What can hang from each mark
loru: kina mebin nolu poku tobi zarage
gize: mebin poku tobi
mebin: berem
berem: mebin poku
siti: mebin poku
nolu: dapid loru
tobi: berem loru siti
poku: siti
kina: loru

Each row was made from one small tree. The marks that hang from a mark follow it in brackets, in alphabetical order. Every link used is in the known rows. Write each row's tree.
Known rows
gize{mebin{berem{poku{siti}}} tobi}: [ 25  12 -17 -40  -6   6  26   4  -1  31 -21 -19 -17  14   0  14   9  25
  11 -28  -2  -2  11  -5  20 -19  19  15  18 -20  22 -36  -4 -18  -8  24
  -3  12 -19  28  50  -6  17  37  15  -8  11 -12  13 -42   1  -2 -13  12
 -42 -18 -16  24]
poku{siti{mebin{berem}}}: [ 19 -10 -12 -44 -27  -9  19  -2  18  16  -4 -12  -9  31 -20  16  -1   6
  30 -20  16  -9   2  -2  29 -17   3  16  38 -41   1 -13  22 -19 -14  21
  -3  18 -10   2  37  20  18  25  18   6   8 -14   0 -35  -2  -1  20  21
 -40 -17 -17  10]
kina{loru{poku{siti{mebin}} zarage}}: [ 34 -17   7 -45 -26 -18   1 -21  17  21  -9 -12  -2  28 -22   5   7  20
  12 -15  20 -22  22   7  37 -18  32  13  38  19 -23   4  36 -42  -4  36
  -5  30 -14  -2  26 -11  31  13  26   4  15  -3 -15 -46   8   7  10  22
 -32  23 -20  19]
gize{mebin{berem} poku{siti} tobi{loru{kina}}}: [  6  31 -29 -42   0   8   4  -1  10  40 -29  -5 -13   6  -3   5  18  26
   5 -63   4 -13   3  -1  31 -22  14  14  -5   1  30 -18   8  -6 -16  24
 -23  43 -32  -2  54 -23  12  36   4 -13  14 -24  20 -56  -6 -20   0   1
 -38   4 -10  14]
gize{poku{siti{mebin{berem}}} tobi{loru{zarage}}}: [ 31  -6 -25 -47 -12  -5   7   7  18  33 -25   3 -25  29   7   2   4  44
  20 -46  10 -23  -8   4  44 -20  18  13  29  -4  14  -3   6  -8 -23  30
 -26  39 -37  21  52 -17  15  26  11 -15   8 -18   3 -39   6   9  13   4
 -25   6 -18  20]
gize{mebin{berem{poku}} tobi}: [ 24   2 -21 -38  -3  14  17   9  -4  27 -15 -13  -6   8   2  11   1  25
   6 -23 -13  11  25 -11  21 -11  18  13   2 -13  14 -31  -5 -16 -11   4
   0  28 -12  19  60  -7  19  21  -1 -15  19  -6   9 -42   3   5 -17   4
 -21 -16 -11  24]
tobi{loru{zarage} siti{poku}}: [ 23 -21 -14 -42 -22 -10 -18  12  -2  15   7 -23  10  45 -28   5   2  35
  16   2  25 -31  14   5  36  -6 -10   1  47  17  -3   7   0 -48 -28  21
  -8  32  -1  -8  30 -12  13   4  12   3   5  12  -6 -40   5   2  32   1
 -13 -12 -10  13]
loru{kina tobi{siti{poku}}}: [ 10   6 -16 -62 -22   7 -12  17 -16  28   7  -8  18  37 -18   8  -4  -4
  -1   4  13 -13  45  -6  28  -6 -11  14  43  11   6   6  10 -40   5  41
   3  43  -8 -16  30   3  25  10  34   1  14  15  -7 -47  -6  12  54   3
 -35 -26  -8   8]
tobi{loru{kina} siti}: [  3  -7  -1 -51  -9 -11   0  14  13  -1  -4 -23   6  38 -30  11   7  -6
   7 -16  19 -37  19  -1  32 -12 -18  12  24  10  -3   1  12 -19 -17  15
 -18  34   2 -22  19  -2  13  11  20   0  20  13  14 -45  -1 -18  34  -4
 -15 -22   5   8]
kina{loru{mebin nolu tobi}}: [ 35 -13  16 -45 -44 -15  13  -1 -14  15  -1 -15   5  29 -18  -7  -1 -20
   5  -2   8 -24  46  13  15 -29  33   0  22  14   1  13  30  -9   5  14
  41  39   2  -1   8 -28  32 -11  49 -14  25  -7   0 -55   7 -22  35   6
 -19   8 -13  11]
kina{loru}: [ 12 -20   9 -22 -17 -15   9  10  13   5  -4 -20  10  17 -23   1  -5  11
  19 -21  26 -20  13   4  28  -8   5  -3  32  -8 -14 -13  13 -14  -8  10
   4  33  16  -5  12   1  10   1  20   4  15 -15  -1 -42  -1  -7   5  22
  -7  -9 -15   8]
nolu{dapid loru}: [ 23 -19   3 -10  -7 -16   2   9  25  15   2 -34   6   0 -33  21  -5   0
  27 -29  31 -19  12   6  21   0  -3  -5  32 -22 -12 -10  -2  -2 -13  16
   3  49   6  -6  27  -5   1  -1  17  -7  17   1 -12 -25  -5 -11   6  22
 -13   4   1  14]
loru{kina poku zarage}: [ 13   0   6 -47 -35  17 -12 -13  19  26   8 -26  18   0 -14  -9 -12  -4
 -18   3 -10  -5  39  -4  18   2  19  16   9  26 -29   0  29 -45 -20  24
  13  43 -19  -6  48 -16  33   1  29 -15   8  31  -3 -46  -8   6  14  29
 -13   3   7  13]
mebin{berem}: [ 11  -9 -14 -31 -21   1  12  15   8  11   0 -14  12  19 -30   4 -11  11
  14 -16   5  -8   7  -4  22 -12   0   7  22 -38  -4 -13   5 -15 -17   9
   4  35  -2   8  44  10  10   4  15  -2   5  -1   6 -38  -3  -6  11  34
 -13 -32 -10   2]
loru{nolu{dapid} poku zarage}: [ 51 -16   2 -23 -35  -9 -15 -19   9  29  16 -36   4   0  -8  -1  -4  -6
   4 -12 -10  -7  39  17  15 -10  31   5  26  24 -20   5  21 -37 -24  19
  41  35 -20   6  37 -22  19  -2  24 -38  14  20 -15 -44  12  -4  14   9
   3   7   3  12]
gize{mebin tobi}: [ 22  -4  -7 -35  -7   0  14   4  10  45  -7 -30  -1  -3   1   2 -15  13
  17 -37   1   5  19   7  10  -5  14  13  20 -10  -8 -27   9  -2 -14   7
   3  36 -10   0  41 -20  13   0  20 -20  27 -12   4 -35  -4   2 -12  15
 -18 -14 -15  14]
loru{poku tobi zarage}: [ 22  -8   3 -45 -29  10 -17   3   3  31  10 -31   7   9 -11 -19 -23   0
 -10   8  -5 -11  40  11  11  -9  33   4  34  11 -22  13  19 -52   2  25
  25  43 -25  18  45 -24  30 -10  38 -10  10  26  -4 -39   1   4  24  30
 -11  -9   4  14]
nolu{loru{poku zarage}}: [ 16 -27   9 -32 -24  -3 -11  -4  22  25   8 -32   5   5 -19  -4 -13  14
   5  -4   2 -15  30   6  25  -4  23   2  22   7 -25   6  11 -34 -13  20
   3  42 -13  -1  36 -20  20  -2  23  -1   4  28 -13 -38   3  -5   1  43
  -5  14   7  29]
berem{mebin poku}: [ 30  -9   7 -31 -10  -7  15  -1   0   4  10 -24   5  17 -20   4  -5  11
  -1  12   4 -13  43   8  17  -5   9  -7  28   3  14 -32   2 -43  -9  24
 -10  -2   7   0  45   0  23  10  16  -8  32   8  -4 -39  12   8  -5  11
 -24 -18 -10  24]
kina{loru{mebin}}: [ 24 -15  18 -35 -25 -18  18   2   5   5  -4 -18  12  22 -33  -2  -2   3
  11 -13  20 -28  19  -3  24 -20  12  11  29   5  -8 -10  13 -12 -11   7
  14  32  14 -11  22  -4  23  -6  22   6  17  -3  -1 -52  -1 -16  10  18
 -23   8 -22  16]
loru{kina mebin{berem{poku}} nolu{dapid} zarage}: [ 58   4  -1 -54 -57  10   0 -18  -7  18   5  -6  10  21 -18  15  23 -15
 -19  -4 -15 -15  52 -10   5 -10  27  22   1  31   2   0   7 -38 -37  12
  34  34 -22  23  56 -22  28  12  24 -41  20  22   1 -56  17  -2  15  -6
 -12  13   6  -2]
mebin{berem{poku{siti}}}: [ 22   7 -10 -34 -12   1  23  10  -1   1   4 -22  -4  23 -20  20   1  10
   9  -1  -1 -11   5 -10  27 -10   6   7  39 -32  18 -27   3 -39 -11  24
  -6   9  -2  21  41  16  15  32   8  -1   6  -8  12 -43   6  -8  12  22
 -30 -33 -19  20]
loru{kina zarage}: [ 13   1   6 -47 -38  13 -13  -7  12  20  -4 -23  18  15 -14  -4 -21  -2
  -5  -8   3 -16  33  -1  23   3   9  17  24   9 -23  -9  19 -31 -22  14
   6  39 -20  -5  35 -11  24  -3  34 -11  14  13   1 -39 -12   7  13  26
 -18  -9  -5  -6]
tobi{berem{mebin poku} loru{kina zarage} siti}: [  8  -7  -7 -71 -19   9 -23  -7   9 -11  -6 -16  13  59  -8  12  25  11
  -4  17  10 -46  51  12  20  -2  -6  -3  15  40  -3   1  -1 -61 -14  29
 -41  10   1   1  56 -25  34  23   8  -7  40  28  23 -38  26  10  24 -34
 -15   0   9  15]
gize{mebin}: [ 21 -14  -4 -28 -17  -4   0  -2   3  31   1 -32  10   3 -20   4 -13   4
  13 -28   7  -3  14   9  20 -10   3  10  14 -15  -6 -26  11 -20 -15  -1
   9  29  -2 -17  35   1  11   0  18  -9  18  -4  -1 -41  -4  -5  -6  27
 -23 -12 -17  11]
gize{mebin poku}: [ 19  -9  -3 -31 -11   8   2   1   5  46  -6 -26   5  -3  -7  -9 -13  24
  16 -40   1   3  13  18  31 -18  11  13  12  -6   9 -24   5 -21 -17  15
  -3  28   1 -24  44   1  10   2   8 -18  13 -15 -10 -50   4   0  -6  26
 -21 -13 -21  32]

Write each row's tree
[ 47 -21   6 -33 -26 -20 -10 -15  32  29   4 -30 -14  13 -22  22   4  11
  15 -25  26 -24  21  12  25 -10  17   7  37   8 -23   5  23 -34 -11  39
   5  41 -23  -5  34 -10  24  14  19  -7  18  17 -25 -24   6   9  11  20
 -35  34   2  26] : nolu{dapid loru{poku{siti{mebin}} zarage}}
[ 24  -3  -3 -47 -27  23 -35 -14  11  20   0 -13  14  28  -9  19  12  -3
 -11   5  19 -31  66  12   6  16  10  -7  11  32  -8  11   7 -51  12  54
 -12  45 -15  25  62 -45  33  14  17 -17  36  17   5 -24  16  21  22 -16
 -27  35  17   5] : nolu{dapid loru{kina tobi{berem{mebin poku}} zarage}}
[ 25   0  -1 -47  -1 -15  16  -1  25  29  -9 -33   1  31  -5   9  10  16
  11  -5  -4 -35   7   3  17 -16  27   6  24   6  -1   3  31 -30   8  23
  -3  28  -8   5  49 -31  40  18   3 -12  27  19  13 -44  17 -26  18  -3
 -33   5  -3  39] : gize{tobi{berem loru{mebin poku{siti}}}}
[ 46 -18   3 -23 -38 -18 -13 -23  19  16   7 -23   2  10 -14   0  10   4
  15 -21   6 -17  37  19  19 -14  33  -5  22  39 -21  12  21 -35 -17  19
  35  44  -8   5  27 -31  19   1  25 -32  16   9 -16 -49  14  -1   5   8
   8  24   1   2] : kina{loru{nolu{dapid} poku zarage}}
[ 19  -9   7 -38 -31   4 -15   5   1  20  -8 -16  11  20 -14 -16 -16   8
   3  -9  21 -30  34   9  21 -11  14  -5  37   8 -23  11  11 -26  -1  22
  13  49 -11  15  19 -23  20 -14  46   0   8  -6  -4 -36  -7   1  28  21
  -7  -2 -16   0] : kina{loru{tobi zarage}}
[ 21 -23 -12 -72 -36  12 -23   6  -4  41   5 -18  17  61 -19  15   8  15
  12  17  18 -36  39   4  19 -11   1  12  40  10 -12  22  11 -44   8  38
   6  52  -9   4  43 -36  34   2  14  13  13  26 -12 -39  14   4  56   0
 -36  14  -8  25] : nolu{loru{mebin tobi{berem siti{poku}} zarage}}
[ 15  15  -4 -68 -50  22 -24 -39   8  22   9 -22   6  37   3   1  11 -20
 -14  13  -9 -16  69  34   5 -17  39   7  13  41 -16  13  50 -62  16  52
  14  30 -31  17  46 -47  56  17  42 -36  28  29   6 -49  25   4  40   0
 -33   8   0  13] : loru{kina nolu poku{siti} tobi{berem{mebin}} zarage}
[ 48 -21   4 -40 -48  -1 -11 -20  10  13   4 -12   9  25 -31   5  23  -6
   1 -16   2 -23  36   2   6 -28  44   9   5  30 -15  17  16 -26 -24  11
  48  48 -24  16  46 -30  20   3  18 -26  16  17 -10 -63  15 -15  20   7
  -1  32   2   7] : kina{loru{mebin{berem} nolu{dapid} poku zarage}}
[ 36 -19   7 -59 -55   6 -13 -18  -6  28 -13 -13  19  45  -8  -7   2  -6
   8   4  -4 -33  51  16   2 -24  33   3  21  25 -19  23  35 -30  12  15
  28  49  -9  25  30 -47  34  -9  40 -21  20   2   1 -44  19  -6  37  -9
 -13  17 -16  -2] : kina{loru{mebin nolu tobi{berem} zarage}}
[ 28  -9  21 -51 -43  -1  -9  -5  -8  23 -12 -21  17  31 -28 -17 -11  -2
  -4  -5  16 -37  41   4  13 -19  31   6  33  11 -27   6  18 -27  -3  15
  21  48 -14  20  26 -32  29 -15  51   2  20   4   1 -46  -2  -8  25  10
 -16  16 -15   7] : kina{loru{mebin tobi zarage}}
[ 19   0  -6 -52 -29  13 -14  -5  10  32   1 -33   5  29   3  -1 -11   5
  -1   7  -4 -17  25  16  14 -10  21   2  37   3 -26  15  30 -57  24  43
   9  34 -27  25  47 -36  40  10  27  -7   3  13   5 -37  11  -2  30  19
 -31 -12 -12  17] : loru{poku{siti} tobi{berem} zarage}
[ 52 -22   1 -28 -25 -19 -20  -7  15  17   9 -35  -2   7 -24  -3   2   6
   5 -11   5 -18  30  19  16  -8  20 -12  21  36 -14  15  22 -39 -31  11
  24  36 -14   5  33 -30  22  -3  12 -34  23  24  -7 -47  15 -16  13   4
  14  13  14   7] : tobi{loru{nolu{dapid} poku zarage}}
[ 29  -6 -10 -47 -12 -10  18  21   7  16  -8 -13  -1  28 -17   3  -1  15
  12 -21   4 -28   4 -14  14 -13  15   6  15 -15   6   1   5   5 -20  -6
   2  39 -15  19  50 -19  19   5  11  -6  24   6  11 -45   0 -26  13   2
 -15  -1  -2  17] : gize{tobi{loru{mebin{berem}}}}
[ 57 -19  -7 -42 -35 -17 -15 -15  10  14   8 -25   8  20 -33   0  14  -3
  -8 -13  -9 -26  31   3   5 -23  33   4   4  28  -5  26  21 -31 -34  -3
  39  39 -26  20  56 -37  21   0   8 -37  16  33   0 -58  18 -32  21  -1
   1  25  18  12] : tobi{loru{mebin{berem} nolu{dapid} poku zarage}}
[ 18 -12  15 -51 -28 -10  11  17  -4  14  -4 -14  11  60 -26  -2   5 -14
  16  -5  29 -43  35   3  15 -28  10  10  37   5  -9  14   9 -10  12  29
  13  36   1  -2  12  -7  17  -7  52  13  21   7   7 -48   5 -16  45  -3
 -32  -3 -13  20] : kina{loru{mebin tobi{siti}}}
[  6 -10  -8 -60  -3   4   0   9  15  -9 -13 -12   3  51 -13  18  24  13
   7   8   6 -37  23   4  30  -5 -16   9  18  18   7   2   9 -48  -3  26
 -28  21  19 -16  40 -10  27  33  -4   0  25  16  21 -42  15 -10  24 -23
 -15 -23   8  13] : tobi{berem{poku} loru{kina} siti}
[ 30   9  -4 -64 -18 -11  14 -18  22  20 -14 -19  -9  24   8  12  25  -4
  -2  -4 -15 -32  38   7  16 -22  33  13   1  40   3  16  53 -28   2  28
   6  37 -15  -5  40 -45  53  25  16 -31  35  18  17 -57  16 -31  27 -20
 -30  15   7  27] : gize{tobi{berem loru{kina mebin nolu poku{siti}}}}
[ 25 -27 -30 -50 -19  -5   6   3   7  29   4  -1   6  19 -28  24  -3  33
  18 -14  12   4  20  -6  32 -10  -2  12  35 -17  12  -6  16 -32 -19  16
   7  30   7  -4  53  18  21  15  -7  -9   5  -6 -20 -41  -1  21  17  25
 -26 -11 -16   9] : siti{mebin{berem} poku}
[ 57 -23   1 -45 -33 -12 -18 -19  22  21   4 -32   8  30 -17   2  10   2
   3  -2 -10 -33  32  23   7  -9  28   1   7  39 -14  29  34 -48 -19   3
  31  37 -16   8  54 -46  30  -1  -3 -42  29  28  -1 -47  33 -20  21 -17
   5  30   6  17] : tobi{berem loru{mebin nolu{dapid} poku zarage}}
[ 45  -4  19 -65 -54  14  -9 -26   4  26   9 -20  12   9 -17  -8   2 -24
 -22   9 -25 -12  59   6   8 -16  45  27  -2  49 -19   7  45 -42 -22  15
  44  36 -20 -10  41 -32  46  -5  43 -34  18  41  -1 -63  11 -15  22  25
 -15  15  10  16] : loru{kina mebin nolu poku zarage}
[ 33   3   4 -65 -53  -5 -10 -31   6  11   4 -14   3  27 -31   1  19 -15
 -16  -2 -15 -31  38  -3  23 -30  43  25  -3  34   3  12  45 -46 -29  10
  26  34 -30   3  42 -36  39  12  28 -25  14  35  10 -71  10 -34  36  10
 -23  20   7  10] : tobi{loru{kina mebin{berem} nolu poku{siti} zarage}}
[ 22   1 -13 -74 -25  11 -12   7   9  16  -6 -12   3  48 -17  -1  26   2
 -17  -6  -3 -38  31 -14  18 -16  23  21   1  36 -10  24   8 -22 -21  17
  -4  50 -35   8  59 -31  30  12  16  -5  24  47  15 -55   6 -17  33  -4
 -13  12  22  29] : gize{tobi{loru{kina mebin{berem} poku zarage} siti}}
[ 53 -16  15 -27 -39 -27  14 -13   6   7   1 -24   5  23 -30  10  19 -10
  17 -23  17 -25  29  10  12 -19  22   2  17  14  -2  -1  18  -4 -16   9
  39  39   7  -6  17 -15  11  -1  29 -24  27  -9 -10 -57   8 -18  16  -5
 -13  21 -10   9] : kina{loru{mebin nolu{dapid}}}
[ 16  22  -5 -56  -1   6  15   4  25  34 -27 -12  -8  30   7   3  20  20
   9 -31  -2 -40   2  -1  29 -19  15  15  10  20  15  -5  19 -16   1  36
 -20  42 -12  -4  53 -31  36  27   8 -20  24  -3  18 -52   9 -21  27 -16
 -36   6 -13  27] : gize{poku{siti} tobi{berem loru{kina mebin}}}
[ 12  -9  19 -48 -33   2  11  -3  10  21   1 -23  14  13 -33   9  -5 -20
   5 -10  16 -23  41 -12  22 -10  10  19  11   6  -6  -5  22 -13 -12  22
   9  47  -2 -24  23 -13  25  -1  30   4  24  14  -1 -46  -4 -21  16  26
 -35  16   2  15] : nolu{loru{kina mebin}}
[ 39 -27 -11 -44 -13   3  19  11   7   7  -8  -2  -6  21 -16  15   5  16
   6  -5   1  -2  22  -9  26 -10   3  11  26 -16  11  -9   7 -30 -18  15
  -6   9  10   9  51  19  20  23   3  -6  12  -6  -3 -39  11  13   4  12
 -19 -17  -6  14] : siti{mebin{berem{poku}}}
[ 12   5 -30 -43  -5  19   6  21   4  46 -14  -6  -6  30   2   4  10  31
  20 -53   4   0   6   8  30 -35  11  21  11 -13  16 -15 -20   9 -15  29
 -15  32 -22   5  53  -8   3  26   1 -10   9  -6   8 -41   5   4   9   9
 -18 -27 -14  34] : gize{mebin{berem} poku tobi{siti}}
[ 39 -31  -6 -53 -29 -12 -13 -24  28  16  -4 -20  -7  36  -2  11  15  19
  18   1  -9 -24  26  29  27 -21  26   7  26  24 -11  19  59 -50  -9  23
  -3  20 -18  -5  38 -34  39  15   4 -25  20  16  -3 -41  27  -5  17  -7
 -17  13  -7  19] : tobi{berem loru{nolu poku{siti{mebin}} zarage}}
